What can hang from each mark:
z_384: z_763
z_136: z_905
z_333: z_127 z_321 z_763 z_905
z_763: z_384 z_445
z_127: z_333 z_445
z_905: z_136 z_333
z_445: z_763

Each row was made from one small tree. The marks that hang from a mark follow it in brackets, in the order of their numbers. Every link used is in the known rows. Write each row's tree.
Known rows:
z_136{z_905{z_333{z_321 z_763}}}: [-.33 -.25 .20 .21 -.07 -.11 .07 .16 -.29 -.09 .14 -.15 -.04 -.13 -.01 .07 .42 -.11 -.03 .04 .12 .17 .04 -.02 .15 -.16 .07 -.28 .06 -.09 .33 -.01 .00 .28 -.24 .29 .19 .01 -.26 -.07 .16 -.13 -.26 .12 .08 -.07 -.16 .00 .08]
z_333{z_127{z_445} z_763{z_384}}: [.55 .08 -.21 -.29 -.05 -.09 -.11 -.31 .16 -.25 -.20 .27 -.15 -.05 -.11 -.14 -.20 -.05 -.12 .14 .19 -.12 .19 -.13 -.11 .31 -.18 .03 .14 -.17 -.15 -.03 .10 -.23 .19 -.29 -.08 -.05 -.03 .05 -.03 .23 .35 .01 -.13 .13 .22 -.08 .22]
z_384{z_763}: [-.11 .12 -.33 -.13 .04 .10 -.39 -.11 -.09 .03 .09 .10 .16 .49 .03 -.04 -.39 .11 .24 -.30 .26 -.08 .19 -.04 -.39 .00 .31 .17 .11 .06 -.14 -.25 .20 -.64 .20 .29 -.28 -.11 .32 -.06 .32 .11 .11 .59 -.01 -.27 -.34 -.13 -.28]
z_136{z_905{z_333{z_127}}}: [-.24 -.05 .08 .25 .19 -.04 -.10 .16 -.27 -.04 -.01 .04 .09 .22 -.18 -.29 -.16 -.08 .03 .11 -.14 -.08 -.24 .15 .27 -.18 -.07 -.25 .12 .04 -.01 -.07 .16 -.05 -.34 .32 -.17 -.04 -.44 .08 .08 -.04 .09 -.02 -.01 -.09 -.25 .02 -.08]
z_136{z_905{z_333{z_127 z_321}}}: [-.25 -.15 .25 .28 .02 -.13 .09 .21 -.29 -.02 .13 -.19 .27 -.06 -.03 -.03 .13 -.08 -.05 .13 .03 -.12 -.25 .11 .28 -.10 .00 -.40 -.08 .01 .03 .10 .03 .20 -.44 .36 -.02 .01 -.41 -.03 .20 -.05 .08 -.14 .08 -.11 -.17 .07 .03]
z_445{z_763{z_384}}: [-.14 .10 -.33 -.16 -.04 .00 -.38 -.33 -.01 -.23 .02 .30 -.30 .25 .30 -.12 -.33 .62 -.09 -.44 .22 -.34 .34 -.04 -.32 .44 .02 .06 -.02 .12 -.22 -.11 .23 -.46 .52 .29 -.05 -.16 .21 -.06 -.16 .18 .21 .40 .11 -.72 .01 -.12 -.17]
z_333{z_127{z_445} z_321 z_763{z_384}}: [.60 -.07 -.13 -.23 -.10 -.10 .10 -.32 .14 -.22 -.12 -.05 -.07 -.33 .04 .06 .07 -.08 -.12 .18 .27 -.08 .11 -.09 -.11 .41 -.04 -.07 -.05 -.23 -.08 .07 -.07 -.09 .17 -.30 -.02 -.03 .02 .02 .04 .24 .41 -.05 -.06 .19 .25 .03 .32]
z_333{z_127 z_905}: [.06 .17 -.01 -.24 .02 .20 -.13 -.04 -.06 .00 .02 -.12 .35 .06 -.06 -.13 -.13 -.05 .05 -.05 -.24 -.37 -.27 .22 .05 -.09 .18 .07 -.14 -.03 -.18 -.11 .04 -.14 -.27 -.04 -.16 .03 .04 .25 -.14 .15 .20 -.03 -.09 .09 -.23 -.03 -.01]
z_127{z_445}: [.19 .27 -.35 -.22 .21 .04 -.32 -.04 .05 -.28 -.02 .35 .15 .53 .02 -.10 -.27 .21 .50 -.16 .25 -.06 .16 .07 -.14 .08 .05 .05 .22 -.06 -.14 -.30 .15 -.30 -.09 -.17 -.03 -.02 .00 .06 .17 .00 .07 .33 -.23 -.37 -.10 -.12 -.21]
z_136{z_905{z_333{z_127 z_763{z_384}}}}: [-.09 -.30 .14 .19 -.02 -.16 .01 -.08 -.19 -.05 -.10 .07 -.27 -.07 -.17 -.35 -.05 -.08 -.46 .17 .00 .02 .06 -.05 .11 .04 -.28 -.27 .09 .03 .10 .14 .20 -.03 -.02 .20 -.06 -.01 -.36 -.02 -.07 .13 .17 -.13 .10 .03 .04 .03 .18]
z_127{z_333}: [.12 .06 -.20 -.07 .17 .06 -.33 .08 .10 .14 .34 .30 .01 .41 -.07 .01 -.15 -.02 .23 -.10 .05 -.18 .17 .24 -.03 -.36 .28 .13 .06 .01 -.06 -.08 .28 .08 .05 -.01 -.22 -.04 .11 -.02 .33 -.03 -.20 .35 -.16 -.38 -.08 -.03 -.63]
z_333{z_127 z_321 z_905}: [.06 .09 .10 -.15 -.07 .13 .09 .01 -.11 .04 .11 -.37 .41 -.28 .07 .18 .15 -.06 -.07 -.06 -.05 -.32 -.37 .11 .07 .09 .26 -.03 -.33 -.07 -.13 .08 -.14 .01 -.32 -.06 -.07 .07 .08 .21 -.04 .14 .18 -.07 -.03 .23 -.12 .00 .09]
z_905{z_136 z_333{z_127 z_321 z_763}}: [-.16 -.07 .23 .27 .01 -.33 .25 .18 .02 .12 -.23 -.14 -.01 -.39 -.10 .15 .23 -.16 .06 .22 -.33 .15 -.10 -.05 .15 -.24 -.19 .10 .00 .08 .07 .15 -.24 .25 -.21 .33 .27 -.04 .06 -.06 .01 -.25 -.02 -.27 .03 .56 .24 .17 .21]
z_905{z_333{z_127 z_321 z_763}}: [.12 -.15 .20 -.06 .01 -.17 .17 .06 -.02 -.07 -.08 -.14 .09 -.35 -.16 .17 .26 -.21 -.02 .28 -.10 -.05 .09 .05 .18 -.17 .05 -.03 -.08 .00 .17 .21 -.15 .12 -.22 .20 .20 -.03 .02 .00 .07 -.03 .05 -.19 -.02 .65 .06 .12 .23]
z_136{z_905}: [-.24 .02 -.12 .11 .10 .05 -.36 .03 -.29 -.04 .20 .16 .01 .38 .03 -.19 -.17 .08 .18 -.25 .17 -.01 -.01 .09 -.03 -.13 .08 -.15 .12 .04 -.05 -.13 .25 -.17 -.12 .28 -.11 -.02 -.27 .04 .19 .03 -.03 .55 -.01 -.57 -.24 -.15 -.21]
z_333{z_321}: [.05 -.01 -.17 -.07 .01 -.02 -.25 .08 -.04 .00 .16 -.05 .16 -.01 .20 .18 -.01 .21 .29 -.28 .18 -.03 .09 .10 -.18 .04 .15 .05 -.13 .15 -.09 .00 -.02 -.11 -.04 .28 .02 -.04 .14 .02 .25 -.09 -.06 .45 -.02 -.19 .00 -.02 -.21]
z_127{z_333{z_321} z_445{z_763{z_384}}}: [.21 -.01 -.23 -.19 -.10 .00 .02 -.23 .15 -.30 .28 .11 -.25 .15 .30 .15 .04 .28 -.18 .01 .46 -.29 .26 .02 -.22 .40 .24 -.19 -.07 -.31 -.15 -.10 .19 .08 .60 -.45 -.11 -.07 .27 -.23 .20 .19 .11 .00 .05 -.86 .20 -.02 -.33]
z_905{z_333}: [-.07 .02 -.09 .05 .23 -.07 -.24 .15 .05 -.01 -.01 .26 .04 .44 .08 -.11 -.22 .34 .30 -.21 -.05 -.08 .26 .11 -.02 -.10 -.05 .14 .15 .26 .06 -.19 .04 -.18 -.09 .32 -.02 -.05 .00 -.03 .13 -.25 -.19 .15 -.09 -.06 -.08 .01 -.25]
z_333{z_127 z_763{z_384 z_445}}: [.29 -.15 -.22 -.25 -.05 .12 -.10 -.30 .22 -.08 -.16 .25 -.32 -.19 -.10 -.14 -.36 .15 -.42 .06 .01 .11 .44 -.15 -.21 .34 -.29 .19 -.04 .15 -.08 .31 .03 -.49 .61 -.05 .04 -.09 .01 .03 -.19 .33 .16 .04 .14 .12 .19 -.01 .19]
z_136{z_905{z_333}}: [-.37 -.05 .05 .26 .13 -.07 -.21 .20 -.27 -.06 .14 .16 .02 .44 .00 -.24 -.16 .15 .13 -.22 .05 -.02 .11 .06 .12 -.19 -.12 -.22 .18 .16 .16 -.13 .20 -.09 -.21 .36 -.09 -.03 -.37 -.02 .16 -.17 -.15 .21 .01 -.46 -.30 -.01 -.24]

Write each row's tree:
[-.28 .17 -.02 .00 -.08 .02 -.06 .01 .03 .20 -.08 -.02 -.05 -.05 -.01 -.01 .05 -.11 .25 -.20 -.16 .18 -.10 -.12 -.06 -.23 -.04 .26 .01 .06 .00 -.12 -.06 .05 -.07 -.09 .02 .04 .24 .12 -.34 -.11 -.24 .00 .04 .15 -.11 -.11 .10] => z_333{z_763 z_905{z_136}}
[.23 -.15 .01 -.25 -.15 .23 .02 -.21 .11 .16 .23 .00 -.20 .02 .01 -.04 .01 -.01 -.28 -.06 .08 -.10 .09 .04 -.15 -.03 .15 .13 -.05 -.07 .13 .08 .15 .19 .34 -.46 -.25 .11 .19 .01 .05 .13 -.08 -.03 .09 -.07 .00 -.05 -.16] => z_127{z_333{z_763{z_384} z_905}}
[.31 .24 .03 -.28 .04 .20 .23 -.05 .01 -.18 .05 -.30 .51 -.06 .06 .12 .10 -.11 .05 .13 .15 -.28 -.33 .06 .10 .26 .25 -.17 -.11 -.36 -.17 -.13 -.11 .02 -.27 -.47 -.06 .14 -.02 .13 -.01 .15 .27 -.15 -.17 .12 -.17 -.04 .21] => z_333{z_127{z_445} z_321 z_905}
[-.19 -.14 .17 .13 .09 -.19 .02 .07 -.33 -.14 -.04 .02 .01 -.01 -.34 -.20 .05 -.29 -.18 .26 -.07 .03 -.08 .07 .37 -.30 -.08 -.22 .17 -.10 .19 .01 .12 .06 -.30 .25 .06 -.03 -.41 .07 -.03 .02 .04 -.08 .02 .19 -.15 .03 .19] => z_136{z_905{z_333{z_127 z_763}}}
[.36 -.10 -.09 -.19 -.07 -.07 -.22 -.31 .04 -.06 -.08 .20 -.20 -.18 -.08 -.06 -.19 -.05 -.29 .02 .00 -.15 .19 -.04 -.13 .16 -.12 .16 -.04 .09 -.16 .17 .06 -.25 .21 .02 -.08 -.07 .07 .11 -.08 .19 .28 .13 .03 .17 .26 -.03 .15] => z_333{z_127 z_763{z_384}}
[-.19 -.25 .06 .23 -.05 -.07 -.10 -.09 -.12 -.05 -.01 .17 -.40 .11 .04 -.29 -.02 .12 -.18 -.10 .16 .12 .23 -.14 -.01 .09 -.26 -.19 .14 .14 .27 .03 .16 -.07 .12 .18 -.04 -.04 -.36 -.08 .02 -.04 -.10 .17 .20 -.30 -.05 -.06 .13] => z_136{z_905{z_333{z_763{z_384}}}}
[.29 .11 .04 -.18 -.01 .30 .21 .02 .13 -.04 .37 -.22 .35 .15 .16 .23 .22 -.08 .11 .00 .24 -.17 -.16 .21 .05 -.04 .43 -.12 -.04 -.39 -.02 -.16 -.02 .33 -.13 -.67 -.13 .15 .12 -.03 .26 .01 -.18 -.11 -.13 -.27 -.17 -.06 -.28] => z_127{z_333{z_321 z_905} z_445}
[-.28 -.07 .12 .24 -.01 -.27 .14 .20 .06 .12 -.10 -.07 -.19 -.14 .03 .18 .26 .05 .18 -.04 -.15 .36 .11 -.14 -.03 -.21 -.15 .07 -.02 .19 .21 .02 -.21 .25 -.05 .35 .32 -.02 .10 -.12 .00 -.42 -.29 -.05 .07 .26 .15 .12 .08] => z_905{z_136 z_333{z_321 z_763}}
[-.22 .13 .06 .17 .02 .18 -.06 .15 .14 .39 .19 .03 .02 .24 .03 -.02 -.03 -.04 .20 -.17 -.22 .04 -.37 .09 .02 -.41 .08 .16 -.03 .04 -.02 -.11 .07 .31 .05 -.14 -.21 .07 .24 .00 .00 -.18 -.28 .02 -.03 -.27 -.01 .00 -.51] => z_127{z_333{z_905{z_136}}}
[-.32 -.07 -.02 .19 .07 -.04 .02 .15 .20 .09 -.27 .33 -.36 .08 -.08 -.09 -.19 .20 .10 -.07 -.19 .53 .47 -.28 -.10 -.11 -.46 .33 .20 .39 .24 .08 -.04 -.27 .32 .15 .37 -.02 .02 -.17 -.15 -.28 -.38 .00 .11 .08 .12 .04 .07] => z_905{z_136 z_333{z_763{z_445}}}
[-.23 .04 .12 .04 -.14 -.01 .15 .09 -.04 .21 .00 -.28 .03 -.39 .13 .23 .35 -.10 .12 -.14 -.11 .28 -.17 -.13 -.09 -.10 .10 .11 -.15 .00 .04 .00 -.23 .25 -.13 -.04 .17 .06 .22 .10 -.18 -.16 -.20 .07 .08 .27 .02 -.05 .18] => z_333{z_321 z_763 z_905{z_136}}
[-.04 .18 .06 .29 .12 -.23 .24 .23 .17 .01 -.24 -.04 .14 .04 .01 .06 .04 .03 .29 .29 -.15 .00 -.31 -.04 .16 -.04 -.24 -.05 .07 -.02 -.04 -.05 -.22 .14 -.31 .00 .09 .00 -.07 -.13 .02 -.28 .07 -.40 -.18 .18 .20 .19 .05] => z_905{z_136 z_333{z_127{z_445} z_321}}
[.12 -.23 .03 -.30 -.32 .38 .13 -.22 .14 .04 .07 -.25 -.23 -.41 .27 .13 .01 .30 -.47 -.22 .21 .24 .29 -.15 -.36 .49 -.05 .01 -.26 .18 .04 .27 -.15 -.25 .57 -.35 .06 .05 .10 .02 -.19 .20 -.11 .01 .29 .01 -.03 -.09 .27] => z_333{z_321 z_763{z_384 z_445} z_905}
[.27 -.30 -.20 -.19 -.09 .28 -.08 -.21 .28 .15 .17 .37 -.49 .09 -.02 -.03 -.30 .24 -.32 -.08 .13 .23 .68 -.05 -.28 .11 -.16 .23 .02 .16 .05 .24 .24 -.12 .87 -.26 -.14 -.02 .16 -.11 .11 .17 -.17 .22 .16 -.24 .21 .00 -.25] => z_127{z_333{z_763{z_384 z_445}}}
[.24 -.02 .02 -.21 -.15 .14 -.02 -.29 .03 .01 -.06 -.07 -.13 -.24 -.05 -.09 -.11 -.04 -.36 .02 -.05 -.19 -.10 .04 -.02 .23 .07 .08 -.13 -.04 -.11 .12 .02 -.16 .07 -.21 -.11 .04 .09 .19 -.22 .28 .31 -.16 .05 .37 .02 -.11 .31] => z_333{z_127 z_763{z_384} z_905}
[.01 -.02 .11 .01 .10 -.14 .10 .15 -.02 -.02 -.06 -.15 .25 -.12 .02 .12 -.02 .04 .06 .12 -.15 -.20 -.07 .20 .13 .01 .04 -.06 -.08 .16 .06 .11 -.14 .04 -.22 .32 .04 -.04 -.11 .00 .20 -.11 .10 -.13 -.07 .23 .05 .13 -.02] => z_905{z_333{z_127 z_321}}
[-.25 -.06 .00 -.01 -.18 .23 .22 .06 .06 .18 -.01 -.28 -.11 -.35 .12 .24 .14 .02 -.08 -.13 -.09 .57 .06 -.25 -.15 .08 -.14 .14 -.16 .10 .12 .14 -.26 -.04 .34 -.23 .32 .10 .20 -.02 -.26 -.05 -.32 -.04 .22 .11 -.02 .00 .23] => z_333{z_321 z_763{z_445} z_905{z_136}}
[.13 .25 .01 .01 -.03 .17 .17 .03 .15 .08 .06 .09 .03 .20 -.12 .06 .20 -.38 .15 .17 -.12 .18 -.20 -.03 .11 -.34 .12 .19 .19 -.41 .04 -.23 .05 .38 -.05 -.65 -.06 .18 .22 -.02 -.06 -.12 -.29 -.20 -.14 -.05 -.01 -.04 -.13] => z_127{z_333{z_763 z_905{z_136}} z_445}
[-.23 .06 .08 .35 .22 -.21 -.12 .20 .07 .18 -.28 .17 .01 .18 -.12 -.15 -.30 .13 .25 .07 -.39 .01 -.21 .00 .14 -.25 -.32 .19 .10 .30 -.08 -.01 -.04 -.05 -.19 .42 .02 -.03 .01 -.04 -.06 -.28 .01 -.21 -.07 .18 .14 .12 -.15] => z_905{z_136 z_333{z_127}}
[.16 -.08 -.01 -.18 -.04 -.15 -.01 -.02 -.08 -.07 -.04 -.16 .09 -.48 -.13 .24 .24 -.21 -.03 .14 .02 -.05 .10 .10 .03 -.02 .21 .06 -.12 -.09 -.02 .16 -.03 .01 -.09 .06 .15 -.06 .09 .11 .05 .10 .17 .22 .02 .48 .03 -.01 .20] => z_333{z_127 z_321 z_763}
[-.15 .49 -.12 -.04 .01 .01 .04 -.09 -.03 -.27 -.22 -.01 .10 .15 .00 -.16 -.13 -.07 -.01 .13 -.12 -.24 -.34 -.11 .14 .18 .04 .05 .05 -.39 -.31 -.31 -.01 -.19 -.08 -.35 .07 -.03 .20 .03 -.52 .19 .24 -.29 -.07 -.26 -.11 -.06 .12] => z_333{z_127{z_445{z_763}} z_905{z_136}}
[-.22 -.04 .19 .37 .10 -.20 .09 .23 .08 .21 -.17 -.14 .08 -.13 .02 .06 .02 .07 .21 .12 -.35 .05 -.26 -.04 .16 -.11 -.14 .08 -.09 .19 -.07 .10 -.19 .17 -.27 .39 .11 -.04 .00 -.07 .08 -.29 -.03 -.26 -.02 .21 .21 .24 -.08] => z_905{z_136 z_333{z_127 z_321}}
[.03 -.02 .12 .16 .09 -.10 .21 .20 -.24 -.23 -.01 -.17 .29 .14 -.03 -.11 .10 -.09 .02 .30 .16 -.03 -.26 .01 .33 .06 .01 -.45 .11 -.23 .06 -.15 .02 .21 -.41 -.07 .01 .05 -.44 -.14 .15 -.01 .15 -.25 -.10 -.19 -.13 .08 .09] => z_136{z_905{z_333{z_127{z_445} z_321}}}
[-.19 -.07 .19 .07 -.14 .13 .24 .13 .06 .36 .25 -.30 .01 -.29 .01 .31 .49 -.33 .00 .02 -.11 .19 -.23 .08 -.02 -.40 .27 .12 -.14 -.14 .14 .06 -.15 .61 .02 -.30 .07 .16 .31 .00 -.04 -.13 -.40 -.05 .10 .10 .08 .01 -.11] => z_127{z_333{z_321 z_763 z_905{z_136}}}
[.08 .33 .02 .04 -.08 .04 .20 .10 .07 -.01 -.13 -.30 .35 -.12 .10 .10 .14 -.10 .16 .10 -.10 -.05 -.57 -.04 .13 .10 .05 -.11 -.09 -.24 -.19 -.08 -.27 .18 -.37 -.36 .00 .12 .01 .06 -.18 .01 .17 -.33 -.15 .08 .02 .06 .14] => z_333{z_127{z_445} z_321 z_905{z_136}}
[.08 -.26 .09 -.09 -.01 .02 .30 .08 .10 -.06 -.11 -.07 -.08 -.43 -.16 .13 .05 -.04 -.24 .23 -.09 .25 .39 -.05 .09 .06 -.17 .06 -.07 .14 .18 .30 -.14 -.15 .21 .06 .32 -.04 -.06 -.07 .04 -.01 -.04 -.22 .10 .54 .06 .17 .32] => z_905{z_333{z_127 z_321 z_763{z_445}}}
